Each row was made from one small tree. Brackets hold a mark, then the marks that hang from it, in alphabetical order. Every link used is in the known rows. Write each row's tree.
Known rows:
[vekep kabavi]: [-2.53  3.33  0.59 -1.42  0.79 -2.32  0.98 -1.85 -1.78 -2.24 -2.51  0.48
 -1.83  0.64 -0.91 -2.49 -3.59 -1.46  1.27  2.98 -3.07  3.63]
[rokufo [moman pozut [redebi kavim]]]: [-0.78  1.49 -3.07  2.28 -0.73 -2.40  1.70 -1.87 -0.97 -0.28  1.08 -0.21
  1.68 -1.01 -1.78 -0.49 -4.16 -1.04  1.95  2.92  2.60 -1.06]
[sunas [motubef moman]]: [-1.07  0.86 -0.73  7.38  1.31  0.90  3.16 -3.49 -0.88 -1.46 -2.76 -1.04
 -2.86  1.65 -1.30 -0.03 -4.03 -0.09 -0.60  1.92 -2.53  0.21]
[pofo [rokufo [moman motubef pozut]]]: [-2.94  0.35 -2.82  3.13 -1.07  1.69  0.98 -2.04 -5.92 -0.49 -2.37 -0.63
 -1.11  0.39  0.90  0.25 -5.60  0.55  0.79  0.67  2.39  0.54]
[pozut [moman motubef redebi]]: [-1.85  1.44  0.27  7.96 -0.47  0.64 -0.29 -0.66 -1.41  1.32 -0.35 -0.77
 -0.95 -1.10 -2.05  0.84 -2.40 -1.11 -0.48 -2.56 -1.40  1.97]
[sotufi [sunas motubef]]: [-0.46  2.46 -0.07  2.63  0.29  0.76  0.36  0.12  2.83 -3.71  1.00  0.50
 -5.38  1.38  0.07 -0.34 -3.00 -0.07 -2.40  0.42 -1.11 -1.07]
[botu moman]: [-3.82  1.82  1.25  5.26 -1.39  1.55  0.07 -1.00 -0.12 -0.70 -1.18  2.06
 -3.94 -0.50  0.69 -1.49 -5.55 -2.16 -0.48  2.70 -0.63  1.67]
[moman motubef pozut [redebi kavim]]: [ 1.12  2.81 -2.51  0.40 -0.92 -3.93  2.90 -0.34  0.66 -0.46  0.03 -1.75
  1.21 -0.41 -3.40  2.42 -1.08  1.93  4.03  1.02  2.02  0.88]
[sotufi [sunas [motubef moman]]]: [ 0.49  0.51 -0.85  5.96  1.65 -0.09  0.32 -2.48  2.26 -3.11  0.16 -1.16
 -4.04  1.41 -0.46  0.83 -3.84  0.06 -3.30  0.60 -1.94 -0.74]
[moman pozut [redebi kavim]]: [ 0.47  3.46 -2.65 -1.72 -0.67 -4.14  3.13 -1.03  1.11 -1.58  0.83  0.56
 -0.40 -0.83 -2.83 -0.40 -1.49  0.74  4.07  3.13  1.14  0.00]
[keta [pofo rokufo] sunas]: [ 1.98  3.06 -0.88 -3.18  1.73 -0.96 -0.76 -1.15 -0.21 -0.93  2.72  2.43
 -7.44  1.51  1.32 -2.90  0.11  4.71 -1.09 -0.11 -7.60 -0.84]
[sunas motubef]: [-1.89  2.88  0.05  4.07 -0.28  1.75  3.04 -0.92 -0.26 -2.03 -1.84  0.48
 -4.21  1.30 -0.61 -1.21 -3.29 -0.21  0.25  1.67 -1.64 -0.19]
[pozut [moman motubef [redebi kavim]]]: [-0.29  2.16 -0.14  6.13 -0.34  0.03  0.33  0.16 -0.50  0.29 -0.01 -0.99
  1.56 -1.36 -1.81  1.21 -4.11 -1.82  0.06 -1.46  0.12  0.47]
[motubef moman]: [-2.29  1.26  0.99  4.85  0.50  0.05  1.59 -3.73 -1.07 -0.66 -2.66  1.27
 -3.47  0.81 -1.31 -0.67 -4.06 -1.15  0.78  3.93 -3.36  1.61]
[sunas [motubef [moman pozut redebi]]]: [ 0.97  0.37 -4.84  6.02  1.36 -3.26  4.04 -4.09 -0.02 -0.74 -0.72 -3.04
 -1.03  0.64 -3.50  1.15 -0.55  2.53  1.27  0.20 -0.39  0.54]
[vekep kabavi [moman motubef pozut redebi]]: [-0.77 -0.82 -4.74  0.81  1.74 -6.64  1.81 -2.30 -1.88  0.02 -2.33 -5.65
  1.47 -0.04 -3.48  2.36 -0.99 -0.15  2.71 -0.17  0.20  4.82]
[tuned [sunas [motubef moman]]]: [ 1.01  1.39 -0.84  7.72  2.60 -1.45  2.27 -1.79 -0.04 -2.59  0.54 -0.52
 -3.76  2.51 -0.95  1.94 -3.58  1.53 -1.28  0.24 -1.34 -0.99]
[tuned [sunas [motubef [moman pozut [redebi kavim]]]]]: [ 4.76  1.77 -5.42  4.45  2.78 -6.47  3.92 -1.61  1.74 -2.82  3.10 -2.66
  0.56  1.16 -3.00  3.46 -1.75  3.35  1.17 -0.39  2.37 -2.14]
[keta pofo]: [ 0.13  2.47  0.92  0.90 -0.46 -1.83  0.79 -2.65  1.45  0.38  0.47  1.60
 -5.87  0.51  0.00 -1.30 -0.12  0.88  0.82  2.28 -6.44  0.44]
[moman motubef [redebi kavim]]: [ 0.83  3.12  0.86  2.10  0.26 -0.91  2.42  0.35  0.44  0.16 -0.90 -0.47
  0.23 -0.19 -3.86  1.23 -2.67 -0.23  2.20  0.34 -1.17  0.56]
[vekep kabavi [moman motubef pozut [redebi kavim]]]: [ 1.03 -0.11 -5.21 -1.00  1.70 -7.41  2.49 -1.58 -1.00 -1.06 -1.79 -5.81
  3.96 -0.42 -3.41  2.61 -2.73 -0.99  3.26  0.90  1.70  3.33]
[kabavi [vekep [moman motubef pozut [redebi kavim]]]]: [ 1.68  0.06 -2.79  3.39  0.27 -1.16  3.38 -3.61  2.40  1.27 -2.31 -2.87
  2.57 -2.13 -1.53  5.55 -3.83 -2.43  3.64  0.97  2.43  0.88]
[keta [pofo rokufo] [sunas [motubef moman]]]: [ 4.08  0.66 -3.43  2.79  3.84 -0.80  0.79 -3.48 -0.55 -1.09  1.79 -1.29
 -5.55  2.74  0.74 -0.87 -0.78  5.80 -3.31 -1.90 -7.49 -1.97]
[redebi kavim moman]: [-0.50  2.07  0.15  3.43 -3.04  0.23  3.27 -1.15 -0.39 -1.78 -1.10  1.15
 -0.22  0.04  0.19 -1.93 -7.16 -3.48 -0.02  5.20 -2.94 -1.16]
[tuned [sunas motubef]]: [ 0.12  3.41  0.01  4.44  0.91 -0.83  2.35  0.89  0.45 -3.15  1.40  1.01
 -5.13  2.20 -0.30  0.70 -2.78  1.49 -0.39  0.09 -0.44 -1.24]

Write each row's tree:
[-1.39  0.49 -2.77  5.74 -4.26 -1.52  3.01 -1.97 -1.49 -0.52 -1.35 -2.55
 -0.32  0.52 -0.12  1.48 -3.64  0.70  1.22  2.74 -0.31  1.57] => [redebi [moman motubef pozut]]
[-2.67 -0.73 -4.07  0.62  0.60 -5.44  1.39 -2.34 -2.53 -1.49 -3.42 -4.94
  0.47  0.78 -0.89  2.09 -3.08 -0.70  2.75  2.18  1.19  4.85] => [vekep kabavi [moman motubef pozut]]
[-0.64  2.14 -2.23  2.22 -0.91 -3.19  2.35 -1.17 -0.30  0.51 -0.42 -1.73
 -1.44 -0.05 -3.50  2.00  0.64  2.72  3.48 -0.08  0.55  2.34] => [moman motubef pozut redebi]
[ 0.86  1.02  0.66  2.86  1.42  1.34  3.12 -3.58  2.94  0.88 -2.61  0.82
  0.22 -2.33 -1.34  1.73 -5.52 -5.72  1.76  2.47 -1.78 -0.32] => [kabavi [vekep [moman [redebi kavim]]]]
[ 7.76  1.36 -4.58  1.21  5.21 -2.85  1.98 -2.64  1.11 -0.65  3.47 -2.03
 -2.01  1.65 -1.76 -0.45 -0.43  5.52 -2.65 -3.26 -7.01 -3.62] => [keta [pofo rokufo] [sunas [motubef [moman [redebi kavim]]]]]
[ 1.51  1.46 -3.59  1.56  0.81 -4.91  3.13 -3.61  0.61 -0.90 -0.10 -0.88
  0.97 -0.56 -3.37  0.80 -2.36  0.86  3.17  3.32  0.30  0.35] => [motubef [moman pozut [redebi kavim]]]
[ 1.92  0.66 -3.03  3.49  2.47  1.84 -0.63 -1.63 -1.93 -0.38  3.18 -0.57
 -4.85  2.31  2.44 -2.12 -2.63  3.92 -4.59 -2.40 -5.29 -3.46] => [keta [pofo [rokufo moman]] [sunas motubef]]
[ 4.19  0.87 -5.43  2.79  1.95 -4.86  1.92 -2.37  3.96 -3.46  2.75 -3.21
  0.33  0.28 -2.57  2.27 -2.09  2.08 -0.88 -0.04  1.74 -2.09] => [sotufi [sunas [motubef [moman pozut [redebi kavim]]]]]
[-2.91 -0.42 -0.63  2.29  1.58 -2.56  0.82 -1.63 -2.79 -0.75 -4.41 -3.58
 -0.44  0.91 -1.35  1.19 -4.46 -2.83  0.87  1.50 -1.95  4.48] => [vekep kabavi [moman motubef]]
[ 0.73  0.91 -3.89  1.61  0.28 -0.37  2.05 -1.21 -4.47  0.04 -0.73 -1.54
  2.40 -0.63 -1.52  0.66 -5.32  0.31  1.34 -0.58  2.80 -1.20] => [pofo [rokufo [moman motubef pozut [redebi kavim]]]]
[-0.68  2.73 -0.23  4.11 -0.12 -0.21  0.44 -0.53  0.02 -0.75  0.81  1.40
  0.10 -1.74 -1.30 -1.49 -4.46 -3.05  0.02  0.71 -0.94 -0.30] => [pozut [moman [redebi kavim]]]
[-2.41  0.07 -1.80  2.80 -0.94  0.61  2.51 -4.98  1.63 -0.33 -3.14  0.25
 -2.46 -1.39  1.48  2.52 -4.41 -3.44  3.14  4.44  0.89  1.77] => [kabavi [vekep [moman pozut]]]
[-0.70  0.22  1.09  4.77  1.25  2.03  2.62 -4.40  2.13  1.86 -3.07  1.04
 -2.31 -2.07 -1.44  1.47 -3.86 -4.95  1.28  1.43 -3.16  1.19] => [kabavi [vekep [moman redebi]]]
[ 1.28  1.75 -0.05  3.20  1.79 -1.94  2.72 -2.95  0.55 -0.26 -1.06  0.44
  0.05 -0.39 -3.83 -0.22 -3.77 -1.32  1.31  2.64 -2.95  0.00] => [motubef [moman [redebi kavim]]]
[-0.92 -0.58 -1.26  2.54  2.68 -3.82  1.43 -1.54 -1.96  0.72 -3.35 -4.20
  0.59  0.02 -3.89  1.24 -2.49 -2.37  1.01 -0.88 -2.82  4.36] => [vekep kabavi [moman motubef redebi]]
[ 4.39  0.41 -6.95  1.08  2.93 -3.50  1.28 -4.22 -0.37 -1.85  2.81 -2.61
 -4.73  2.46  1.12  0.21  0.77  7.87 -1.49 -1.20 -4.42 -1.73] => [keta [pofo rokufo] [sunas [motubef [moman pozut]]]]
[ 3.23  0.02 -5.33  1.58  1.74 -2.99 -1.24 -1.99 -1.85  2.20  4.51 -2.73
 -1.98  0.75 -0.48  1.08  1.19  6.95 -1.39 -4.27 -3.00 -0.97] => [keta [pofo [rokufo [moman motubef pozut redebi]]] sunas]
[-2.19 -0.20  1.81  6.68  0.07  3.76  1.96 -3.79  0.81  1.37 -4.98 -0.79
 -1.81 -0.83  0.54  4.04 -5.58 -4.29  1.25  1.55 -1.18  2.13] => [kabavi [vekep [moman motubef]]]
[ 1.37  0.34  0.69  5.07  1.31  1.73  2.87 -2.97  2.36  1.81 -3.33 -1.55
  1.71 -1.86 -1.93  4.49 -5.30 -4.55  1.85  0.31 -0.88  0.53] => [kabavi [vekep [moman motubef [redebi kavim]]]]
[ 2.10  0.43 -6.46  1.98  1.44 -1.11 -0.17 -2.34 -1.85 -1.04  4.10 -1.89
 -4.05  2.00  2.74 -1.05 -1.16  6.01 -2.79 -1.75 -2.16 -3.08] => [keta [pofo [rokufo [moman pozut]]] [sunas motubef]]
[-0.04 -0.64 -2.35  5.21  0.15 -0.57  2.94 -4.37  1.63  2.24 -2.82 -2.79
  0.10 -1.78 -1.71  5.20 -1.99 -1.63  3.06 -0.04  0.91  2.37] => [kabavi [vekep [moman motubef pozut redebi]]]
[ 3.95  0.25 -7.13  2.16  2.63 -2.37  0.45 -2.30 -1.21  0.39  5.21 -2.58
 -3.02  1.11  0.18 -0.94  0.84  6.65 -2.81 -4.04 -3.10 -3.16] => [keta [pofo [rokufo [moman pozut redebi]]] [sunas motubef]]
[ 4.72  1.03 -2.20  1.57  2.88 -0.80 -1.20 -0.44 -1.30  1.88  4.05 -1.50
 -0.41  0.67 -0.75  0.38 -2.05  3.93 -2.57 -3.72 -4.68 -2.93] => [keta [pofo [rokufo [moman motubef [redebi kavim]]]] sunas]
[-1.37 -0.22 -4.86 -1.24  1.80 -7.01  2.01 -2.94 -1.42 -1.06 -1.62 -3.23
 -0.09 -0.46 -2.87 -0.35 -1.35 -1.39  2.68  1.91 -0.72  4.04] => [vekep kabavi [moman pozut redebi]]
